Each row was made from one path, in order. Every step used is in the known rows, and no mark comes twice. Write each row's path.
Known rows:
biraz -> pabim -> koruko -> moma: [ 1.62 -0.18 -1.95 -1.64  0.33 -1.03  4.50  2.29  0.64 -4.31 -0.82  1.79
 -0.40 -2.29  1.57  1.37 -2.16  1.74 -2.82 -3.43  1.34]
padas -> koruko -> pabim: [ 0.71 -0.08  0.77 -0.59 -0.25 -2.84  3.41  1.36  1.94 -1.56 -1.36 -1.67
 -1.77  0.15  0.84 -1.10  1.19  0.33 -2.88  1.37  0.74]
biraz -> pabim -> padas -> koruko -> moma -> bebol: [ 2.43 -0.58 -2.29 -1.25 -1.11 -4.84  4.57  0.55  0.74 -3.47  0.98 -1.13
 -4.28 -1.17  1.29 -0.16 -1.18  1.46 -5.56 -3.36  0.60]
bebol -> koruko -> padas: [ 0.56 -0.42 -1.78 -2.51 -0.49  0.89  2.31  2.10 -0.34 -2.00 -1.06 -3.02
  1.56 -1.58 -3.21  0.65 -0.66  1.64 -2.35  0.26  0.24]
pabim -> koruko -> moma -> bebol -> padas -> tuki: [ 1.36 -2.11 -2.30 -0.66 -0.13 -4.55  1.90  0.07 -0.82 -5.46  3.24  6.44
 -4.06  0.04  2.25  0.76 -1.71  2.53 -1.70 -3.41  2.89]
tuki -> pabim: [ 1.31  0.84  0.63 -0.54 -0.91  1.30  1.16 -0.16  0.34 -2.03  1.15  0.43
  0.37  0.00  0.90 -0.15 -0.76  2.26 -1.58  0.25  2.65]
padas -> koruko -> moma: [ 1.22  0.12 -0.37 -0.55  0.22 -1.46  2.77  0.84  2.80 -1.48 -1.14 -0.72
 -1.02  0.41  1.53 -0.25 -0.06 -0.32 -1.94 -0.05  1.13]
bebol -> koruko -> padas -> tuki -> pabim -> biraz: [-0.03  2.07 -0.30 -2.57 -2.25 -1.30  5.33  2.45 -2.01 -3.79  2.51 -0.51
  1.13 -1.63  0.81  0.13 -1.42  6.61 -5.96 -0.94  6.85]
biraz -> pabim -> koruko -> moma -> bebol: [ 3.74 -1.18 -2.61 -1.67 -0.41 -3.55  3.66  1.41 -0.09 -3.16  1.12  2.02
 -2.50 -2.36  3.41  1.64 -2.61  2.25 -3.59 -4.21  0.04]
biraz -> pabim -> koruko -> moma -> bebol -> padas: [ 3.43 -2.13 -2.30 -2.26 -0.08 -2.40  2.97  1.57 -1.19 -4.16  2.11  3.59
 -3.80 -1.15  1.16  2.12 -3.03  1.87 -2.70 -4.79  0.64]
koruko -> moma -> bebol -> padas -> tuki: [ 1.01 -2.52 -2.11 -0.51 -1.14 -2.81  0.10 -0.17 -1.89 -3.48  3.56  4.21
 -3.84  0.82  0.77 -0.16 -1.88  1.54 -2.27 -2.93  1.46]
tuki -> pabim -> padas -> koruko: [ 0.58  1.79  1.06 -0.04 -0.79 -1.83  3.87 -0.67  2.30 -4.15  0.75 -0.65
 -1.68  0.31  0.10 -1.17  0.66  2.65 -3.01  0.65  4.89]
biraz -> pabim: [ 0.09 -0.06 -0.73 -0.92 -0.35 -0.25  1.27  1.36 -0.89 -0.31 -0.39 -0.55
 -0.15 -1.65 -0.34  0.19 -1.07  1.09 -2.10 -1.40  0.27]
biraz -> pabim -> padas -> koruko: [-0.63  0.84 -0.37 -0.45  0.14 -3.27  4.01  0.85  0.97 -2.48 -0.78 -1.83
 -2.34 -1.32 -1.09 -0.71  0.42  1.47 -3.51 -1.02  2.31]
bebol -> padas -> koruko: [-0.17 -0.43  1.02 -0.46  0.84 -1.07  0.76  0.22  1.23 -0.41 -0.27  0.83
 -2.38  1.40 -1.50  0.04  0.73 -0.13  0.41  1.00  2.13]
bebol -> padas: [-0.31 -0.98  0.32 -0.52  0.29  1.09 -0.68  0.07 -1.06 -0.92  1.08  1.68
 -1.38  1.20 -2.35  0.48 -0.47 -0.25  0.79 -0.48  0.84]
moma -> bebol -> koruko -> pabim -> padas -> tuki: [-1.22 -1.57 -2.02 -1.64 -2.95 -5.85  2.99  0.04 -2.98 -5.99  2.98 -0.80
 -3.63 -1.44 -1.80 -1.43 -0.21  3.96 -5.97 -1.48  1.51]
koruko -> moma -> bebol -> padas: [ 2.87 -2.48 -1.39 -1.20 -0.98 -0.49 -0.16 -0.19 -1.28 -2.07  2.87  2.13
 -3.37  1.18  0.24  1.02 -2.03 -0.30 -1.23 -2.75 -0.89]
koruko -> moma: [ 1.16 -0.40 -1.09 -0.51 -0.30  0.83  1.26  0.59  0.36 -2.01  0.07  0.16
  0.03  0.10  0.56  0.25 -1.22 -0.62 -1.50 -1.58 -0.22]
bebol -> koruko -> pabim: [-0.49 -0.94 -0.10 -2.70 -1.47 -0.25  2.37  1.75 -1.52 -2.95 -0.61 -3.09
  0.07 -1.16 -2.61 -0.23 -0.44  1.49 -3.22  0.55 -0.25]
bebol -> koruko -> padas -> tuki -> pabim: [ 0.01  0.43 -1.96 -2.49 -1.89 -0.36  3.63  1.91 -0.56 -5.31  0.87 -0.15
  1.51 -1.89 -1.68 -0.60 -1.35  5.63 -4.87  0.30  5.24]
biraz -> pabim -> koruko -> padas -> tuki: [ 0.22  0.07 -3.54 -0.69  0.73 -3.89  5.32  3.21  0.36 -5.03 -0.91  3.25
 -0.27 -3.17  1.01  0.27 -1.06  4.21 -3.95 -2.26  4.05]
moma -> koruko: [ 1.04  1.28  0.87  0.88 -0.03 -2.33  1.22 -0.58  0.70 -0.78 -1.47  0.68
 -1.84  1.23  0.50 -0.38  0.16  0.64  0.04  0.78  0.24]
moma -> bebol -> padas: [ 1.87 -2.01 -0.34 -0.57 -0.37 -1.28 -1.41 -0.81 -1.65  0.01  3.04  1.91
 -3.36  1.25 -0.48  0.75 -0.77  0.20  0.25 -1.37 -0.67]
koruko -> padas -> tuki -> pabim: [ 0.90  0.63 -2.12 -0.23 -1.27 -0.56  3.25  1.31  0.40 -4.74  1.07  2.17
  0.61 -0.67  0.82 -0.98 -1.11  4.31 -4.04 -0.02  4.79]

Which path is each row?
[-0.41  0.20  0.26 -0.51 -0.01 -1.80  2.61  0.25 -0.23 -6.38  2.41  6.44
 -1.69 -0.06  0.65  0.14 -0.87  4.83 -1.17 -0.80  7.19]  bebol -> padas -> tuki -> pabim -> koruko
[ 1.68  1.35 -0.15 -0.71 -1.20 -0.81  5.15  0.00  2.73 -6.19  0.63 -0.34
 -1.57  0.39  0.85 -0.84 -0.74  2.07 -4.42 -0.96  4.53]  tuki -> pabim -> padas -> koruko -> moma
[ 1.53 -0.32  1.12 -2.96 -2.62 -3.66  3.21  1.53 -3.58 -0.15  2.98 -3.26
 -2.22 -0.98  1.66  0.80 -0.54  2.81 -4.89 -1.69 -0.25]  moma -> bebol -> koruko -> pabim -> biraz
[ 3.67  0.38 -0.87 -0.87 -2.04 -3.23  4.48 -0.94  2.07 -5.21  2.67 -0.24
 -3.82  0.57  2.64 -0.65 -1.10  2.67 -5.02 -1.73  3.03]  tuki -> pabim -> padas -> koruko -> moma -> bebol
[ 3.61 -1.05 -1.84 -0.84 -0.18 -3.11  2.35  0.07  0.78 -2.93  1.41  2.52
 -2.30 -0.70  3.95  1.40 -1.37  1.25 -1.52 -2.89 -0.16]  pabim -> koruko -> moma -> bebol
[ 1.41  0.67  0.81  0.24 -0.76 -2.96  3.00  0.71  0.16 -2.84 -1.51 -0.10
 -2.50  1.08  0.62 -1.12  0.22  0.54 -2.32  0.99 -0.28]  moma -> koruko -> pabim
[ 0.67  1.08 -1.60  1.09 -0.09 -4.25  3.21  0.75  0.88 -3.39 -1.43  2.40
 -1.83  0.34  0.52 -1.23 -0.22  2.65 -2.33  0.47  2.46]  moma -> koruko -> padas -> tuki
[ 1.60 -0.83 -0.66 -0.65 -0.96 -4.27  1.83 -0.68 -0.89 -5.40  4.48  6.72
 -3.76  0.07  2.66  0.39 -1.26  5.41 -1.82 -1.57  5.86]  moma -> bebol -> padas -> tuki -> pabim -> koruko
[ 0.15  1.17 -0.18 -0.02 -0.37 -2.88  3.43  0.17  0.97 -5.35  1.41  4.83
 -0.32 -1.08  2.90 -0.41 -0.46  5.08 -1.98 -0.33  6.41]  padas -> tuki -> pabim -> koruko
[ 0.40 -1.18  0.87 -0.98  0.01 -1.53  2.74  1.57  0.91 -2.62 -0.29 -0.06
 -3.03  1.29 -1.31 -0.65  0.87  0.05 -2.10  0.99  1.59]  bebol -> padas -> koruko -> pabim
[-0.80  1.51  2.11 -0.38 -1.36 -1.18  2.45  0.54 -2.78 -2.82  4.21  4.08
 -1.70  0.97  1.75 -0.11 -0.93  4.68 -3.01 -1.50  7.30]  bebol -> padas -> tuki -> pabim -> biraz
[ 1.63 -0.03 -1.20 -0.64  0.68 -0.53  3.15  0.99  1.56 -3.97 -0.50  2.38
 -0.23 -0.64  2.18  1.29 -1.09  0.63 -0.84 -2.08  1.29]  pabim -> koruko -> moma
[ 3.22 -2.01 -1.36 -1.30  0.07 -2.13  1.57  0.05 -0.31 -3.91  2.50  4.23
 -3.71  0.34  1.75  1.90 -2.02  0.91 -0.63 -3.35  0.48]  pabim -> koruko -> moma -> bebol -> padas
[ 2.29 -1.70 -1.51 -1.19 -2.28 -1.66  1.29 -0.41 -1.54 -5.42  4.70  4.63
 -3.35  1.00  1.64 -0.31 -2.71  3.74 -3.83 -2.63  4.00]  koruko -> moma -> bebol -> padas -> tuki -> pabim
[ 3.46  1.10 -1.42 -0.90  0.17  0.15  4.85  1.71  2.19 -5.36  0.14  2.04
  0.76 -1.19  1.70  0.94 -1.20  3.65 -2.43 -0.59  3.97]  tuki -> pabim -> koruko -> padas
[ 0.96 -0.94 -0.10 -1.02  0.48 -0.33  2.07  0.97  1.50 -2.41 -0.47  0.99
 -2.19  1.33 -0.88  0.16 -0.55 -0.64 -1.03 -0.54  1.86]  bebol -> padas -> koruko -> moma
[ 1.14 -1.34 -0.71 -2.29 -1.62 -2.09 -0.37 -0.32 -1.69  0.44  1.68 -2.18
 -1.09 -1.07 -0.74  0.72 -0.63  1.84 -1.29 -0.22 -1.21]  moma -> bebol -> koruko
[-0.83  0.42 -1.14 -0.35 -0.47 -1.02  2.53  0.64 -1.31 -2.91  0.33 -0.79
 -1.26 -1.63 -1.97 -0.21 -0.97  1.22 -3.22 -2.40  1.17]  biraz -> pabim -> padas
[-2.66  0.31 -2.08  0.28 -0.77 -3.33  2.88  0.55 -1.97 -4.31  1.04  1.32
 -1.85 -1.84 -1.53 -1.36 -0.69  2.98 -4.16 -2.36  3.34]  biraz -> pabim -> padas -> tuki
[ 2.52  1.22 -0.86  0.48  0.22 -1.82  3.00  0.99  1.41 -2.13 -2.14  0.25
 -1.25  0.72 -0.10 -0.09 -0.39  0.88 -1.38  0.57  0.29]  moma -> koruko -> padas
[ 2.23 -0.63  2.19 -1.23 -1.04 -5.04  3.54  1.25 -1.12  0.02  3.22 -0.14
 -5.43  1.55  2.94  0.38  0.59  1.50 -3.86 -1.17  1.62]  moma -> bebol -> padas -> koruko -> pabim -> biraz
[-2.91  0.37 -1.16  1.24 -0.63 -3.12  1.59 -0.79 -0.82 -4.21  1.35  2.06
 -1.66 -0.31 -0.94 -1.59  0.36  1.85 -1.90 -1.15  3.28]  pabim -> padas -> tuki
[ 1.98  0.34 -2.70 -1.30  0.96 -1.39  4.98  3.18  0.94 -3.56 -1.38  1.05
  0.24 -2.80  0.45  1.38 -1.37  2.51 -3.06 -2.26  1.46]  biraz -> pabim -> koruko -> padas
[ 0.31  0.61 -0.79 -0.11 -0.10 -1.97  4.03 -0.01  2.40 -4.24 -0.58 -0.83
 -2.14  0.40 -0.11 -0.74  0.04 -0.25 -2.94 -1.10  1.84]  pabim -> padas -> koruko -> moma
[ 1.93  1.28  0.53 -0.66 -0.07 -0.25  3.00  0.24  1.50 -3.79  0.80  2.73
  0.17 -0.76  2.51  0.64 -0.69  3.36 -0.90 -0.39  4.05]  tuki -> pabim -> koruko
[ 0.40  0.97  1.73 -0.61 -1.04 -1.55  3.63  1.81 -1.84 -0.52  1.33 -1.00
 -1.12  0.08  2.32  0.00  0.09  0.94 -3.74 -1.29  0.98]  koruko -> pabim -> biraz
[-0.72  0.88  0.30  0.51  0.26 -3.02  2.67 -0.43  1.95 -2.21 -0.48 -0.95
 -2.11  0.33 -0.66 -0.85  1.47  0.38 -1.40  0.36  2.26]  pabim -> padas -> koruko
[-0.69  2.37  1.74  0.08 -1.63 -2.16  3.22  0.53 -1.62 -1.81  3.45  2.35
 -0.47 -0.04  3.89 -0.57 -0.59  4.95 -3.66 -1.20  6.54]  padas -> tuki -> pabim -> biraz
[ 0.36  1.41  0.39 -0.10 -1.29  0.66  2.52 -0.73  0.04 -4.89  1.78  0.27
 -0.82  0.00 -0.54 -0.56 -0.66  2.32 -2.54 -0.83  3.44]  tuki -> pabim -> padas
[ 0.61  1.44  2.51 -0.51 -0.55 -3.70  5.02  2.06  0.44  0.05  0.27 -1.85
 -2.12  0.46  3.41 -0.47  1.40  1.17 -4.12  0.09  2.25]  padas -> koruko -> pabim -> biraz
[ 3.10 -0.37 -2.05 -0.74 -1.64 -4.49  3.75 -0.18  0.63 -6.31  3.36  5.16
 -2.41 -0.98  5.34  0.14 -2.17  5.10 -3.92 -2.66  4.93]  padas -> tuki -> pabim -> koruko -> moma -> bebol
